Each row comes from the steps of one walk. Every step used is in the known rows, and no mark comes twice. Write the walk behind each row, first mark first.
Known rows:
daponug -> rase -> dutuv -> fepu: [ -4  12   3   3   3  13   5   3  13  18  16   5 -15   0   3   6  -7  13
   8  22  -3 -29  -1   2 -29 -13 -19  21  12   7 -32  16 -10 -20  25]
riru -> muku -> pididak: [-11 -24  -3  -5  15   1   6  -6   3   2  22 -26   4  11   3  -5 -12  11
  -6  15  -8  12  10 -11  12  -1  13  -5   4  10 -14  -5   3  13  25]
kera -> rase -> rudam -> fepu -> ruzup -> zigog: [  7  -2 -20   3 -20  11  -5  -1 -12  -6  -7 -20 -46 -18   0  -4   2  23
  33   3   7 -20   0  -8 -10   7  -2 -10   4  16 -30  15 -13   9  21]
kera -> riru -> daponug -> rase -> rudam: [-16  15 -10   8 -25  -9   6   7  -1  22  22  -6  26   2   6   4  -1   0
  23  11   9   0   3 -12   8 -12  23  19  -7  22 -33   9 -16  -5  34]
ruzup -> zigog: [  1 -11  -1   0  -6  11  -7  -1  15  12   5 -10 -10 -11  -3   3  -4   9
  13  15  -8 -20  -1 -18   7  -4   2  -8  -2   7 -22  21   4   3  15]
daponug -> rase: [-11   7  -4   5  -7   7   1  -1  10  13  15 -15   0   1   8   1  -5   8
  11  18 -10 -11   6  -8  -7 -15   0  13  -8  10 -18   9  -9  -3  16]
rudam -> rase: [ -2   1   8  -4  -2   2   8  -6  11  10   5 -12  -9   1  -1 -10 -16  13
  16  16  -6 -10  -2  -2 -14   4 -12  -5  13   6  -7  12   6  10   7]
kera -> riru -> daponug: [-12   2   4   0 -14  -8   8   4   2  24  14  -5  37   2   2   4  -7  -1
  18  12  -5   2   4   0  17  -5  21  -1  -9  13  -9  12  -1   0  15]
fepu -> dutuv -> rase: [  9   2  24  -5  -3  -2   1   1   9  15  15   0  -6   2   4  -4  -7   8
  12  26  -5 -11  -6  12  -6  -6  -7   6  25  24  -9  10  19  -6  11]
riru -> muku -> pididak -> daponug -> rase -> kera: [-16 -19 -12   7  16   5  -3 -11  19  -3  24 -27  15   1  17 -10   2   4
 -14   7 -18   0  30 -15   3  -6  25  20  -1  -1 -28 -15 -11   5  53]
rase -> kera -> riru -> muku -> pididak: [-19 -14 -14   4   8 -13  11 -11   7   0  25 -20  37   8   7 -13  -3  13
  -3   5 -19  23  30 -13  31  -1  25   4  -6   9 -15  -4   2  14  33]
daponug -> rase -> dutuv: [ -8   3  -4   3  -7  10   9  -3  14  10  21  -2  -7   8   7   1 -10   4
  10  21  -3 -19  -7 -11 -20 -13  -7  16   4  16 -18  19 -13  -8  24]
kera -> rase -> rudam -> fepu: [ -1  10 -15  -4  -3   4   6  -4 -13  -5   0 -14 -27  -9  -3   3   3  16
  24  18  11  -7  -1   5 -13  11   6   4  13  13 -22   7 -18   5   6]
kera -> riru -> muku -> pididak -> daponug -> rase: [-24 -23  -3   5  -2   0  -4  -7  17  25  22 -16  36  10  11 -13  -4  12
 -13   4 -15   5  18 -11   0  -7  26  16  13  10 -34  -3  -6  10  44]
dutuv -> rase -> rudam: [  4   4   1 -10   0 -10  -1   2   1   0  17  -6 -29  -3   5   6  -8  12
  10  28   9 -11 -12  -1   6   0   4   9  22  26 -26   8  11  -1   5]
zigog -> ruzup: [  6 -18  10  -4   5   3   4   1   1   7  16 -18 -14   0   3  -2 -11  10
   7  21 -15  -3   7   4   0   3  -4  -6  -4  21   3  -4  11   8   9]
pididak -> daponug -> rase -> rudam -> fepu: [  0   4   4  -2  -6   5  -7   1  -3   7   2 -13 -16 -19   4   6   0   8
   9  15  11 -14   8   5 -26   3  12  19  15  11 -47  -1 -10  -4  32]
kera -> riru -> muku -> pididak: [-17 -20  -2   1   2  -8   8  -6   5  16  24 -17  32  14   3 -11 -10  15
  -3   8 -14  19  14  -9  19   0  20  -3   6  15 -17   1   4  16  26]
fepu -> kadif: [  4  -6  -1 -12  -3   5   8   0  14  14   5 -15  -8  -2  -2   2  -6  22
   8  10  -5 -12   3  -9   5  -6   5   1  -1  17 -19  19   4   4   9]
riru -> daponug -> rase -> rudam -> fepu -> ruzup: [ -2  14  -8   3 -20   0   6   8 -28  -1   9 -27 -16 -18   8   6  -9   8
  28   7  16  -3   4   1 -11 -10   3   6 -17  21 -31  -8 -15  -4  37]
daponug -> rase -> dutuv -> fepu -> ruzup -> zigog: [  3  -1   2   7 -13  21  -5   6  13  14   8  -2 -34 -10   8  -2  -7  21
  15   9  -5 -43   1 -15 -26 -16 -30   7   3   9 -41  23  -6 -15  43]
kadif -> fepu -> ruzup -> zigog: [ 10 -13   5  -9 -12  11  -9  -5  -2   4   7 -22 -33  -7   9  -6  -7  21
  19   9 -15 -28   6 -15  -4 -12   3 -24 -14   2 -13  28  15  11  17]
rudam -> fepu -> kadif: [  5  -4  -1 -17   0   4  14   4   1   9  -4 -17  -4 -16  -9   9 -11  23
  12   8  -3  -7  -1   7   0  -4   1  -1   0  15 -31   9   0   4   7]
riru -> daponug -> rase -> dutuv -> fepu: [ -7  13   0   2   1  11  11  10   6  18  21   4   5  -1   3  13 -10   0
  13  21   5 -27  -3   3 -20 -17  -9  17   4   1 -29  10 -18 -22  34]
dutuv -> rase -> kera: [ -1   6  -8  -5  10  -7   7  -5   8  -2  14 -11  -7  -8   9   2  -7  10
   5  23 -16 -10   6   4  21  -6   6   9   1  11 -10   7  10  -4   5]
muku -> pididak: [ -4 -15   5   3   6   5   6  -8   3  13  18 -21   1   5   1   5  -5  16
   0  16 -14   8  14  -5   4  -1   4  -2   6  11  -2   3  -2  14   4]
dutuv -> rase -> kera -> riru -> muku: [-16   1 -16  -6   7 -19  10  -6   9  -1  20  -7  23  -1  11 -14 -11   9
   2  13 -16   3   4   2  36  -5  20   9   4  12 -26   5  16  -3  28]
fepu -> ruzup -> zigog: [  8 -15   2   1 -18  11 -12  -1   4  10   3 -19 -29 -10   7  -6  -6  18
  16   5  -9 -19   3 -19   6  -4  -7 -16 -11  12 -14  17  10   8  26]
rudam -> rase -> dutuv -> fepu: [  5   7  18  -9   9   4  13  -2  15  12   6   8 -23   1  -3  -2 -18  16
  12  21   4 -30  -8   7 -38   8 -32   4  28   0 -22  18   6  -6  18]
daponug -> rase -> rudam -> fepu -> ruzup -> zigog: [  4   0 -10   7 -25   9  -5   5 -12  -1   1 -23 -35 -24   3   0  -5  21
  27   3   8 -19   4 -13 -13  -9  -7   1  -7  20 -49   6 -10   2  36]
rudam -> rase -> kera -> riru: [ -8   8  -4   2  -7 -13  15 -10  16   9   7  -7  22  -1   7 -16  -8  15
  18   6 -17  -1  18  -1   3   7   1   5   1   5 -12  15   5  10  18]
muku -> pididak -> daponug -> rase -> rudam -> fepu: [ -3 -13   4   3   1   2  -4  -4  -4  10   9 -20  -7 -13   3   9   0  13
  -2  13   4  -3  16   2 -22   3  11  19  19  13 -46 -12 -17   8  30]
muku -> riru: [  5  -3   4  -4   1  -5  -3   3  10  14   4 -10  -4   6   1  -6 -10   6
  12  16  -5 -13  13  -6  21   0  -3  -6  -9   3  -9  15   5  -1   6]
kadif -> fepu: [  2  -1   8 -15   5   3   2  -8   0   4  14 -15 -14   2   4   0  -7  11
   9  22 -12 -15   2  -2  -8  -7   9 -10  -6  -1  -7  23  12   8   0]
pididak -> daponug -> rase: [ -7  -3   8   4  -4  12 -13  -4  17  20   9 -11  -1  -3  11  -2   1   5
   0  13 -11 -22  11  -6 -18  -6   9  16   5   4 -25   8  -5  -4  24]
dutuv -> rase -> kera -> riru -> daponug: [-11  10  -7  -2  -3 -18  13   0   3  12  19  -2  36  -5   8   4  -7   1
  13  15 -11  -2   7   6  36 -10  20  11  -5  11 -12   8   4  -5  14]
dutuv -> fepu -> ruzup -> zigog: [ 11  -6  11   2  -8  15 -13   7   5  14  -2 -13 -34 -18   2  -1  -3  25
  16   6 -11 -29  10  -8  -6  -4 -20 -10  -3   2 -26  11  12  -3  22]
fepu -> rudam: [-11  -1   5   3  -8  10  -4   3   0  15   7 -14  -3   1  -2   4   1   5
  13  18   2 -27   6  -5   0  -3  15 -10   7  24   2  10   5  -1   9]

Write each row's walk:
[ 14  -6  -1 -11 -13  -4  -4   4 -16  -5   0 -16 -45 -27   2   3 -15  24
  20  13   9 -21 -11   2   3  -1  -7  -8  16  26 -45   8  11   3  21] : dutuv -> rase -> rudam -> fepu -> ruzup -> zigog
[ -7   8  12   2   4  13  -7   7   0  24   3  -7 -10  -5  -5   7   3  12
  11  18   1 -38  12   7 -11  -3   2  -4  14  13 -11   4   9 -14  11] : dutuv -> fepu -> rudam
[-17 -21  -1   2  11  10  -6  -7  15  11  22 -25   7   6  13 -10  -5   6
 -14  11 -10  -1  17 -12  -6  -8  20  13  13   5 -31  -9  -9   6  46] : riru -> muku -> pididak -> daponug -> rase
[-19  -2 -14   5  -3  -5  -4  -5  21   9  17 -10  33  -2  17 -18   3   3
  -4   2 -17  -7  24 -10  11  -4  29  21  -7   0 -35   0  -3  -6  55] : pididak -> daponug -> rase -> kera -> riru -> muku
[  8   2   4 -11  -7 -12   4   2 -26  -7   3 -17 -42 -18   7   3 -16  24
  16  17  10  -9  -7  16  -2   1  -8  -3  16  30 -29  -3  14   1  10] : dutuv -> rase -> rudam -> fepu -> ruzup
[-10  11 -14   9  -3   5   5  -6  12   2  17 -17   5  -5  10  -1   2   7
  12  14 -19  -6  21 -12   5 -14   6  18 -22   4 -15   4 -12  -4  23] : daponug -> rase -> kera
[ -7  14 -12   6 -13   1   4   5  -2   8  21 -14  -1  -2   5  10  -3  -3
  22  20  13  -6   1 -15   0 -11  15  15 -10  17 -28   2 -18  -6  31] : riru -> daponug -> rase -> rudam
[-27  -8 -22  12   1  -8  12 -11  12   6  30 -23  43   9  12 -14  -2  13
   0   5 -22  19  31 -16  21 -16  22  17 -15   9 -29  -6 -12   9  43] : daponug -> rase -> kera -> riru -> muku -> pididak
[ -7  17   3   2   5   7   5  -1   8   8  -1  -8  -8 -12  -4  -3   1  15
  19  14  -3 -39  22   7 -16   3  -8   1  10   3 -12   0   6  -8  18] : dutuv -> fepu -> rudam -> rase -> kera
[-20  11  -7   6 -20  -1  15   3   8  25  24   5  35   9   7   3  -8  -4
  17  14   0 -12  -6  -7  -4 -17  10  15  -1  17 -23  23 -19  -9  35] : kera -> riru -> daponug -> rase -> dutuv
[ 10   8  13 -12   8  -8   5  -9   6  -3  22  -4 -10  -1  11  -5  -1   7
  13  25 -19 -19   7  11  -5 -12   6   4   6   8  -7  15  23  -4  15] : kadif -> fepu -> dutuv -> rase -> kera
[ -7   2 -13   1  -1  13  10 -10  13   4  13   1 -21  14   4  -4  -1   9
  16  22   0 -21 -10  -6 -17   2  -1   2  18  13   0  30 -19   0   8] : kera -> rase -> dutuv
[-15 -27  -3   1  12 -10   0 -11  14   8  17 -16  33   4  10 -13   3  10
 -14   1 -19  11  33 -11  21  10  35   8   6   2 -20  -7   2  14  44] : rase -> kera -> riru -> muku -> pididak -> daponug
[ 12   1  -5 -23   2 -11  13   4  -5   0   2 -10 -25 -19  -7  11 -14  27
  11  17  14 -12 -14  11   6  -2   2  12  23  31 -52  10   7  -1   7] : dutuv -> rase -> rudam -> fepu -> kadif
[ -9   5  -4  -3  -3 -18   7  -5  10  11  15  -2  20  -4   9  -2  -5  13
   7  16 -19  -3   9   7  27  -4  11  13   3  14 -16  14  14  -2   6] : dutuv -> rase -> kera -> riru
[ -1   6  -4  -1   4  -2  13  -8  15  -3   6 -14  -6  -6   3  -9  -9  12
  17  13 -12  -8  13  -7  -3   6  -5   2  -3   1  -6   6   4   9  15] : rudam -> rase -> kera
[ -7   1   6 -11  -2   9  -3  -4  -5   9  11 -16  -9   3   0   4   1   6
  16  22  -5 -36   5  -1 -10 -11  21 -18   3  14   0  20  16   3   3] : kadif -> fepu -> rudam
[  8   3  22 -10  -2  -2   6   3  -6  10   6  -3  -1 -14  -2   0 -13  11
  15  24  -1  -7 -10  28 -13  -2 -11   2  26  22 -21   1  16  -6  10] : rudam -> fepu -> dutuv -> rase
[ -8   0   5  -4  -6  10  12  -3   7  10   8   0 -14   9  -4  -4 -13   6
  19  20  12 -43 -12  -5 -30   3  -7  -9  33  24  -5  22   4   1  21] : fepu -> rudam -> rase -> dutuv
[-11   5   7   0  -9   9   3  -3   5  15   1 -13  -7   3  -3  -7  -9   8
  21  16   4 -31  -1  -2 -19   3  -1 -10  20  21  -1  11   9   5  11] : fepu -> rudam -> rase
[ 12  -1  -6 -15  -3  -3  12   6  -4   0  -2 -16 -21 -18  -9  11  -8  25
  15  10  14  -7  -1   1  -2   4   7   7   8  25 -44   7  -1   3  15] : rase -> rudam -> fepu -> kadif
[  9  -2   5 -15   9   9  13   7  19  14   7   7 -22  -2  -5   9  -7  25
   3  14   3 -32  -4   0 -15  -4 -17  12  15  12 -34  24   3 -12  19] : rase -> dutuv -> fepu -> kadif
[  8   3  23  -2  -6   2   6   4  -6   8   4  -9   1 -12  -5  -1  -5   9
  18  15  -1   0   4  16 -20   4  -4  -3  10  17 -13   1   8  -4  18] : rudam -> fepu -> dutuv
[ -8 -32   8  -6  18   4  -6  -7  10   6  15 -21   4   5   8  -8  -7   8
 -17  12  -8   2  13  -8   3   8  24  -1  16   4 -17  -8   5  12  34] : riru -> muku -> pididak -> daponug
[  1  11  -4   4 -19   1   2   3 -23  -1   6 -25 -30 -16   8  -1  -8  19
  21   7   7  -5   7   0 -17  -6  -7   7  -7  25 -35  -5  -9   2  30] : daponug -> rase -> rudam -> fepu -> ruzup
[  8   3  19   3 -14   3  -9   4  -1  13   6  -3 -10 -15   3  -1   7   3
  14  13  13 -15  10   8 -40   5   5  24  22  19 -41  -2  -6  -9  46] : pididak -> daponug -> rase -> rudam -> fepu -> dutuv
[ -1   8 -18   2  -5   5  -1  -7   3   1   9 -10 -28   6   2  -3   7  14
  22  19   7 -10  -1 -11  -8   9  10   7  12  15 -13  15 -16   7   8] : kera -> rase -> rudam
[ -7  11  -3  -9   0   2   8 -12   3  -4   8 -17  -9  -1   1  -5  -3   9
  23  16 -10 -36  15  -2 -16  -4  12 -13   3   4   0  15  12   7  14] : kadif -> fepu -> rudam -> rase -> kera
[-11  12  -6   4   2  24   1   1   7  15   6   7 -21   9  -4   4   7  13
  19  22   9 -54  -2   5 -29   0  -5   3  31  14  -7  24 -14 -17  15] : kera -> rase -> dutuv -> fepu -> rudam
[ -1 -26  15  -2   7   8  -8  -8  11  19  10 -18  -2   0   4   4   1  11
 -11  14 -11  -4  17  -5  -5   7  12   2  16   6  -9   1   2  15  14] : muku -> pididak -> daponug
[  3  19   9   4 -18  -1   8  12 -15   7  16  -9   8 -12  -2   8   0  -4
  32  18  20   0   4   7 -23  -7   6  17   1  21 -37  -6 -15 -13  44] : riru -> daponug -> rase -> rudam -> fepu -> dutuv
[-17 -11  -3  14  -5   1  -3 -13  22  24  18 -13  37   0  13  -5  10  12
  -6   1 -28   3  40  -7   4  -5  20  27  -2   4 -23   0 -14   8  31] : muku -> pididak -> daponug -> rase -> kera -> riru
[ 10   3  17  -4  -7 -10  -2   3   1   8  20   2 -25   0   4  -2  -3  10
  17  28  12  -9 -11   4 -10   3  -3  13  32  33 -22   7  16  -6  20] : fepu -> dutuv -> rase -> rudam
[  6  12   3   2 -11   5   4  -1  -9  -1   3  -5 -20  -5  -4  -3  10  13
  30  17  14  -5   1  11 -29  12   3   7  22  21 -19   6 -14   0  20] : kera -> rase -> rudam -> fepu -> dutuv
[  7   1   4  -5 -11  -4   1   4 -25  -7  -1 -23 -37 -16   4   1  -8  21
  21   7  11   0   2   4  -8   9  -3  -8  -1  23 -21  -1   5   7  20] : rase -> rudam -> fepu -> ruzup
[ -6   5   5 -15  -2   8  12  -9   5   4  12  -2 -22  12   0  -4 -14   9
  22  25   7 -49 -11  -2 -37  -4   0 -18  30  14  -5  32  12   4  16] : kadif -> fepu -> rudam -> rase -> dutuv
[ 13  -8  -1  -2 -17   4  -6   7 -16  -4  -5 -21 -42 -26  -1   1  -6  21
  25   5   9 -14  -1  -9  -4   5  -3 -14   1  19 -38   9   5   6  27] : rase -> rudam -> fepu -> ruzup -> zigog
[-17  12 -13  14 -16  -6   6  -6  14  17  17  -9  31  -2  10  -8   3  12
  14   7 -24  -1  25  -7  11 -13  12  23 -19   9 -20  10 -11  -2  24] : daponug -> rase -> kera -> riru
[  6   8  12  -2   1  -6   3  -4  10   3  17  -2   0  -4   9  -5   1   6
  12  21 -14 -10   6   7   4  -3  -3  13  10  18  -6   6  16  -9  19] : fepu -> dutuv -> rase -> kera
[ -5 -14  15   4  14  16  -3  -3  20  26  18   1  -8   2   7   7  -1  14
 -14  18  -5 -26  15   0 -36  -4 -10  25  29   1 -34   5 -14  -9  34] : muku -> pididak -> daponug -> rase -> dutuv -> fepu
[-12   8  -7   5  -9 -12  11   1   3  13  15  -7  41  -5   5   3   1  -1
  17   7 -13   4  19  -4  30  -2  27   5 -22   4  -7   9  -3  -2  24] : rase -> kera -> riru -> daponug
[  4   6   3  -8  -1  -5   7   2 -15  -4   2 -13 -21 -17  -5  10  -6  14
  17  19  12   0   0   5  -4  10   7   1   8  17 -29   3   2   2  12] : rase -> rudam -> fepu
[ 12   6  20  -4 -10  -4   3   6 -13   2   4  -6 -13 -13  -6   2   1  10
  23  18  15  -1   1  10 -22  12   0   5  14  24 -27   1   8  -2  27] : rase -> rudam -> fepu -> dutuv
